Each row was made from one small tree. The marks that hang from a mark follow it in brackets, in alphabetical order. Every link used is in the known rows. Write each row's tree.
Known rows
munem[geva]: [ -0.4   4.3   4.9   6.5   0.0  -8.4  -4.4   1.5   6.8  -0.2 -11.5   4.3
   5.0   4.8   0.5 -12.4  -2.3  13.4   0.1   4.2  -6.9   1.8   3.0   4.9]
lazad[geva[tusa]]: [ -5.5 -15.5  -4.5  -0.4   2.9   3.3  -1.4  -2.1  16.1 -10.1 -40.7   3.1
  -0.8  -6.8  -2.4   8.2  38.6  -2.7  -8.1   8.7 -15.3   4.7  -3.6  -6.1]
geva[fezus[sipo] lazad]: [ -9.4 -33.2  14.4   4.6  -6.5  -3.5   4.6  -1.6  -6.4   0.9 -23.6   7.7
  15.9 -27.3  -2.1  24.1  21.1  -4.3   1.5   2.1  16.4  16.0 -16.1 -11.7]
sipo[bezoz lele]: [ -3.6 -32.5  -5.8   7.7  10.7  -1.6   8.3  -4.9   9.0  -3.2  -9.7  -0.1
  -4.1  28.0   1.0  -3.5  10.6  -3.3   0.9   6.1  -8.5  -2.5 -26.9 -11.7]
fezus[geva[fisut]]: [ -4.0  11.9  -8.0   9.6  -1.7   1.9  -2.2  -2.5   7.4  -2.4 -10.2   3.5
  -0.3  -7.7  -2.5   2.1  46.1   8.9   1.7   4.1   2.7   3.5  -0.8   5.1]
fezus[sipo]: [ -4.9 -28.4   1.5   4.8  -2.3   5.5   2.8  -3.9 -16.6  -3.8 -24.8  -0.9
  -2.4 -11.8   0.3   6.8  10.1  -1.0   2.4   0.7   5.9  -1.2   4.4  -0.3]
lazad[geva]: [ -6.8  -1.3  -6.5  -3.6   3.6   0.4  -4.1   2.1  11.1  -3.8 -13.9   2.5
  -4.1   7.7  -0.2  -1.9  24.3  -4.4  -1.3   3.4 -15.0   5.4   0.6   2.1]
sipo[bezoz]: [ -1.3 -10.7  -0.7   1.3   1.5   0.2   5.1  -5.4   5.1  -0.9   3.5  -4.3
  -5.7  10.9   0.3  -5.9  11.9  -2.6   0.1   8.9  -3.0  -9.9 -15.8  -7.0]
munem[geva[lazad]]: [ -6.2   9.3  25.2   3.8  -7.5  -5.6   0.8   1.9  18.3   0.6 -13.9   8.4
  12.9  -9.5   1.1   1.5   0.8  13.3  -1.9   6.3  -2.1  12.8  -4.7   0.6]
geva[fisut tusa]: [  2.8   9.3   3.7   7.4  -4.1   2.9  -2.4  -6.7  10.1  -6.4  -3.8  -1.6
   7.9 -12.7  -4.0   6.7  22.7   0.8  -4.5   3.6  26.7   7.5 -11.9  -9.8]
geva[fisut lazad]: [ -3.5  22.8  19.8  -0.6 -12.9   3.0   0.3  -0.6  13.8  -0.4  16.6   2.0
  11.4 -12.6  -1.0   9.1   8.5  -2.1  -0.5  -1.1  26.4  19.4 -15.5  -7.3]
geva[fisut muti tusa]: [ -1.1  19.2  12.3   8.4  -1.3  -0.4   1.0  -3.4   5.9  -7.3  -2.9   5.6
   8.8 -24.0  -4.9  11.0  29.9   0.7   0.0  11.5  52.7  15.1 -12.8 -15.4]
geva[fezus fisut lazad muti tusa]: [ -5.4  13.7  25.4   6.9  -4.6  -7.6   1.6  -1.2  16.9  -4.8  -6.6  14.4
  25.3 -39.7  -8.6  31.9  45.0  -6.0  -0.2  14.1  64.3  36.0 -31.9 -28.3]
fezus[geva[fisut] sipo[lele]]: [ -8.1 -44.0 -14.2  22.2   4.8   4.6   2.0  -5.1  -8.4  -6.8 -47.5   6.6
  -0.2  -3.3  -1.1  13.1  50.8   9.4   5.1   2.8   3.2   8.8  -6.3  -0.3]
fezus[geva sipo]: [ -8.8 -38.7  -9.7  10.8   0.5   6.8   4.4  -3.2 -12.5  -5.6 -52.2   3.3
  -3.8 -18.4   0.1  14.2  45.1  12.8   3.0   6.9 -16.0  -2.8  11.8   6.3]
geva[fezus[sipo] tusa]: [ -3.1 -48.8   0.5  12.3   2.2  -2.4   0.7  -6.2 -13.0  -5.2 -45.2   4.4
  10.9 -27.7  -5.4  23.2  38.4  -4.1  -3.8   8.2  15.4   6.4  -9.9 -14.5]
fezus[geva[fisut lazad tusa]]: [ -5.4   3.1   8.3  10.1 -10.8   7.5   4.3  -6.2  25.0  -8.0 -35.4   6.3
  12.4 -33.1  -3.0  27.7  65.1  10.5  -5.7  10.6   7.4  19.4 -11.6 -10.8]
lazad[geva[fezus fisut muti tusa]]: [ -8.1   4.4   4.1   6.3   6.5 -10.2  -6.9   0.2  14.6  -8.9 -20.8  12.8
  11.8 -17.6  -9.6  11.2  61.3  -9.3  -0.6  16.7  44.4  24.5 -23.2 -19.6]
lazad[geva[fisut muti]]: [-10.8  26.1   5.2   0.3   3.1  -3.0  -4.9   2.1  11.1  -5.6   4.1   7.8
   0.2  -5.1  -4.3  -1.6  30.2  -6.5   5.6   8.8  33.0  18.2  -8.7  -5.3]
fezus[geva sipo[bezoz lele]]: [-12.2 -74.3 -17.0  20.3  10.7   4.5  12.1  -8.6  -4.3  -7.3 -62.7   3.5
  -8.9   7.6   0.8  11.3  56.9   8.4   4.2  12.8 -22.8  -4.4 -14.1  -7.0]
geva[muti tusa]: [ -2.3  -5.6   9.5   3.3   4.9   1.1   5.8  -1.0   2.0  -7.6 -23.4   6.7
   5.8 -22.5  -3.8  17.7  21.4   3.5  -0.7  14.7  28.4  10.3  -6.3 -17.1]
vese[sipo]: [ -5.1 -10.8  -1.7   4.0  -5.8   2.2   5.0  -2.0  -4.5  -5.2 -11.4  -6.6
  -7.6   5.6   3.1   6.0  21.7  -1.9   1.7  -0.4  -7.1   6.5   4.7  -9.2]

Which tree is each row?
[ -6.2 -16.2  -0.9  10.8   7.9   1.1   6.3  -2.3   5.3 -10.1 -52.5  11.6
   3.2 -29.8  -5.2  24.8  55.1  14.2   0.7  20.7   7.2   8.6   1.9  -8.9] | fezus[geva[muti tusa]]
[ -6.3  18.6  28.2   4.2  -8.5   3.2   6.4  -1.8  17.1  -8.8  -7.7  10.9
  18.0 -37.8  -4.9  26.6  28.7   0.2  -0.5  13.2  53.5  29.9 -20.3 -24.9] | geva[fisut lazad muti tusa]
[ -3.1  22.1  14.7  12.2   4.3 -19.8  -9.8   3.3   4.0   1.7   6.1  15.0
  20.5  -7.4  -7.4  -5.7  17.5   4.7   6.7  11.4  51.0  21.2 -19.0  -6.0] | munem[geva[fezus fisut muti]]
[ -6.1 -11.6  21.5   2.6   1.9  -8.6   6.2   0.8  12.6  -3.8 -25.8  16.1
  21.9 -39.3  -6.4  35.1  31.6  -3.7  -1.8  17.9  39.9  28.7 -23.9 -24.4] | geva[fezus lazad muti tusa]
[-10.1 -88.5 -17.2  23.8  10.2   6.5  14.3 -12.4   2.1 -12.9 -87.2   3.6
  -4.1  -5.0  -0.8  21.0  74.8  10.8  -3.3  19.4 -21.7  -3.7 -18.3 -14.4] | fezus[geva[tusa] sipo[bezoz lele]]
[ -1.7  11.3  20.7   3.9 -13.2   4.4   3.4  -5.0  20.7  -5.7  -6.9   1.8
  15.4 -28.2  -2.4  18.4  28.0   0.8  -7.0   3.8  29.9  20.2 -19.0 -16.8] | geva[fisut lazad tusa]
[ -5.6  22.0  36.9  11.1  -7.6  -6.6   2.3  -0.8  24.7  -8.7 -20.1  13.6
  20.7 -35.0  -3.9  13.5  26.9  12.3  -1.7  18.0  49.8  29.7 -18.9 -17.6] | munem[geva[fisut lazad muti tusa]]
[ -6.7   0.6  27.5   0.9  -5.4   4.7  10.7   0.0  15.1  -8.1 -23.0  11.0
  14.4 -36.4  -3.1  31.1  21.6   1.9  -2.5  15.5  30.5  22.6 -13.9 -18.8] | geva[lazad muti tusa]
[ -7.0 -44.2  -6.8  10.5   2.6  -0.2  12.7  -6.5   4.9  -6.9 -22.9  -7.2
 -12.4  32.6   4.1   2.7  30.7  -5.7   1.8   7.0 -13.6   5.2 -20.7 -21.1] | vese[sipo[bezoz lele]]
[-10.3 -30.6  -5.1  11.9   0.8  -4.3  -7.5  -6.2   1.0  -9.1 -43.1   5.0
   9.5 -22.9  -7.3  14.6  69.4 -11.4  -4.4   7.8  22.1  15.5 -16.6 -12.3] | lazad[geva[fezus[sipo] fisut tusa]]
[ -3.7   0.9  -7.3   6.0   3.8 -10.3  -9.6  -2.4  19.7  -7.6 -17.5   5.2
   9.9  -6.6  -7.8   7.1  60.2 -10.7  -5.9   6.9  18.8  16.1 -20.8 -14.4] | lazad[geva[fezus fisut tusa]]
[ -6.2 -19.1  -9.3   3.4   7.3  -9.0  -5.9  -0.8  16.4  -6.6 -39.8   6.8
   5.0  -8.4  -5.6  10.8  52.2  -6.6  -8.0   9.7  -5.9  11.9 -12.8 -12.5] | lazad[geva[fezus tusa]]
[-11.7  -0.6  -2.1  -0.7  11.7 -13.6  -4.7   6.0   4.2  -2.1 -15.7  13.4
   5.2  -5.1  -6.7   8.1  39.0 -11.7   4.9  11.8  16.8  17.0 -11.4  -9.8] | lazad[geva[fezus muti]]
[ -7.5 -71.9  -6.4  16.9  12.2  -8.4   5.9  -6.6  -8.8  -1.8 -33.1   4.8
   4.7  12.8  -2.5   7.8  29.2  -8.7   3.2   8.6   5.0   2.4 -32.1 -18.0] | geva[fezus[sipo[bezoz lele]]]
[ -3.7   5.2   0.2  13.0   2.2   1.9   2.2  -3.6  10.2  -9.8 -32.4   9.7
   7.0 -30.6  -7.2  18.7  63.7  11.3   1.0  17.8  31.4  14.5  -7.0 -12.0] | fezus[geva[fisut muti tusa]]
[ -5.3   0.5  23.3   5.8  -3.0 -16.6  -3.6   3.5  16.7   4.4 -12.6  11.3
  21.5 -11.2  -3.3   3.6  10.6   8.1  -1.8   8.6   4.4  19.8 -16.2  -6.8] | munem[geva[fezus lazad]]
[ -6.4  17.8   0.7   9.8   4.4   0.2   0.8  -0.2   2.7  -3.5 -12.4  10.1
   1.4 -18.1  -4.8   8.1  43.5   9.0   8.2  13.3  28.7  11.8  -2.2   0.6] | fezus[geva[fisut muti]]
[-16.9 -71.4   1.9  16.8   2.9   6.0  17.1  -8.2   6.7  -7.0 -68.8   7.7
   0.7  -9.1   1.7  23.2  57.7   7.3   1.9  13.5 -20.1  10.1 -22.3 -10.2] | fezus[geva[lazad] sipo[bezoz lele]]
[-15.1 -38.0  17.0  12.6  -3.8  12.5  15.3  -3.9  -0.7 -12.0 -80.5  13.8
  10.2 -58.5  -2.8  43.9  69.8  15.1   0.3  21.4  13.0  19.8  -2.0 -12.4] | fezus[geva[lazad muti tusa] sipo]
[ -7.2 -53.4  -6.8  16.1   1.4   7.7   7.2  -8.3  -6.3 -10.9 -74.8   3.5
  -0.7 -33.3  -1.5  25.0  64.4  15.8  -3.8  12.7 -14.3  -2.6   7.8  -1.0] | fezus[geva[tusa] sipo]
[-11.6 -18.4  -5.5   7.7  -1.1  -5.5 -10.4  -2.4  -5.1  -3.7 -20.3   4.0
   5.6  -7.1  -5.1   5.6  49.6 -13.1   1.9   1.1  19.8  12.5 -13.5  -5.0] | lazad[geva[fezus[sipo] fisut]]
[ -4.8 -20.1  10.7  15.1   1.3  -4.3  -0.5  -5.9 -11.8  -7.6 -26.2   9.6
  16.3 -38.8  -9.3  23.3  43.7  -3.6   2.9  12.7  62.3  20.0 -21.4 -24.1] | geva[fezus[sipo] fisut muti tusa]
[-13.6 -62.0 -11.6  10.7  12.3  -7.1  -3.0   0.0  -2.9  -4.4 -51.8  10.1
   1.2   9.4  -2.8  10.3  39.4 -10.5   1.9   2.8  -7.8  13.7 -15.6  -6.1] | lazad[geva[fezus[sipo[lele]]]]
[ -2.8 -54.9  -2.4  22.5   6.2  -4.9  -0.4  -7.7  -4.2  -7.2 -40.1   5.2
  14.5 -10.0  -5.8  19.8  38.3  -4.9  -1.7   3.2  35.1  19.7 -28.3 -19.4] | geva[fezus[sipo[lele]] fisut tusa]
[ -6.6  35.6  34.8   7.5  -8.5  -7.1  -1.6   2.4  17.0  -1.8   5.8  13.6
  20.4 -22.9  -2.2   4.5   9.3  11.9   5.2  11.6  48.1  26.2 -15.5  -6.2] | munem[geva[fisut lazad muti]]
[ -3.9  31.4  26.8   6.5 -13.4  -5.9  -4.7  -0.2  20.7  -0.8   6.9   6.8
  17.6 -12.1  -0.4  -2.4  11.0  11.1  -0.5   2.9  23.1  18.2 -13.1  -2.0] | munem[geva[fisut lazad]]
[ -5.6 -21.0   7.6   6.7  -5.4   6.1   8.7  -4.5  22.1  -7.2 -59.3   8.9
   9.3 -33.6  -2.3  30.7  56.6  13.9  -6.8  13.4 -17.5  11.8  -5.3  -8.7] | fezus[geva[lazad tusa]]
[ -6.5 -25.2  18.7  11.9 -10.7   0.1   1.5  -7.6   3.3  -5.1 -29.8   5.5
  21.0 -41.9  -5.7  31.1  45.3  -5.2  -4.5   5.6  45.0  26.3 -25.5 -24.1] | geva[fezus[sipo] fisut lazad tusa]
[ -6.0 -30.2  -2.3  12.5  -1.3  -5.9  -1.7  -9.5  -9.7  -1.2  -2.9  -2.1
   5.6  -6.1  -4.7  -0.6  40.9 -10.6   3.8   7.5  35.4  -0.2 -30.5 -16.3] | geva[fezus[sipo[bezoz]] fisut]
[-10.3 -61.4 -14.3  17.9   9.7   4.2   6.9  -4.4  -8.5  -6.8 -66.4   7.6
  -3.6  -2.8   0.6  17.6  39.0  13.6   3.6   5.0 -21.8   3.9   2.7   3.5] | fezus[geva sipo[lele]]
[ -7.8  23.3  22.3   1.8  -4.3  -8.9  -0.6   3.2  10.7   1.3  19.8  13.8
  22.9 -27.9  -7.0  19.9  21.6  -8.2   6.2   8.8  61.1  34.2 -27.1 -20.3] | geva[fezus fisut lazad muti]
[ -6.8  -4.3  32.1  10.3   1.1 -16.3   2.0   1.9  19.7  -4.1 -34.5  20.7
  28.4 -32.3  -7.0  23.9  34.1  11.1  -2.6  21.5  33.6  29.5 -21.9 -19.8] | munem[geva[fezus lazad muti tusa]]
[-12.3 -46.2   0.3  15.9   3.7   7.3  10.2  -4.8 -11.6 -13.0 -74.5  11.6
   2.8 -42.5  -4.0  33.1  63.3  14.9   2.1  20.7   9.3   7.0   4.7  -8.6] | fezus[geva[muti tusa] sipo]
[ -2.7  17.2  15.8   3.1  -7.0  -7.0  -3.5  -0.3  14.6   3.1  13.7   7.6
  20.8 -13.4  -4.7  13.8  17.7  -7.3   0.0  -1.1  38.2  24.0 -27.0 -13.6] | geva[fezus fisut lazad]
[ -7.2  28.4  31.2   9.3  -3.5 -17.7  -4.2   3.8  15.4   2.3   6.0  18.4
  27.7 -23.2  -6.5   8.1  20.1   5.7   5.8  12.9  56.8  32.9 -26.7 -12.8] | munem[geva[fezus fisut lazad muti]]
[-13.0 -41.6 -10.5  15.3   8.9  -8.1  -8.3  -1.6   0.9  -5.5 -32.7   8.5
   6.4   7.0  -4.3   6.3  47.6 -10.9   3.3   1.1  15.7  20.2 -22.6  -8.4] | lazad[geva[fezus[sipo[lele]] fisut]]
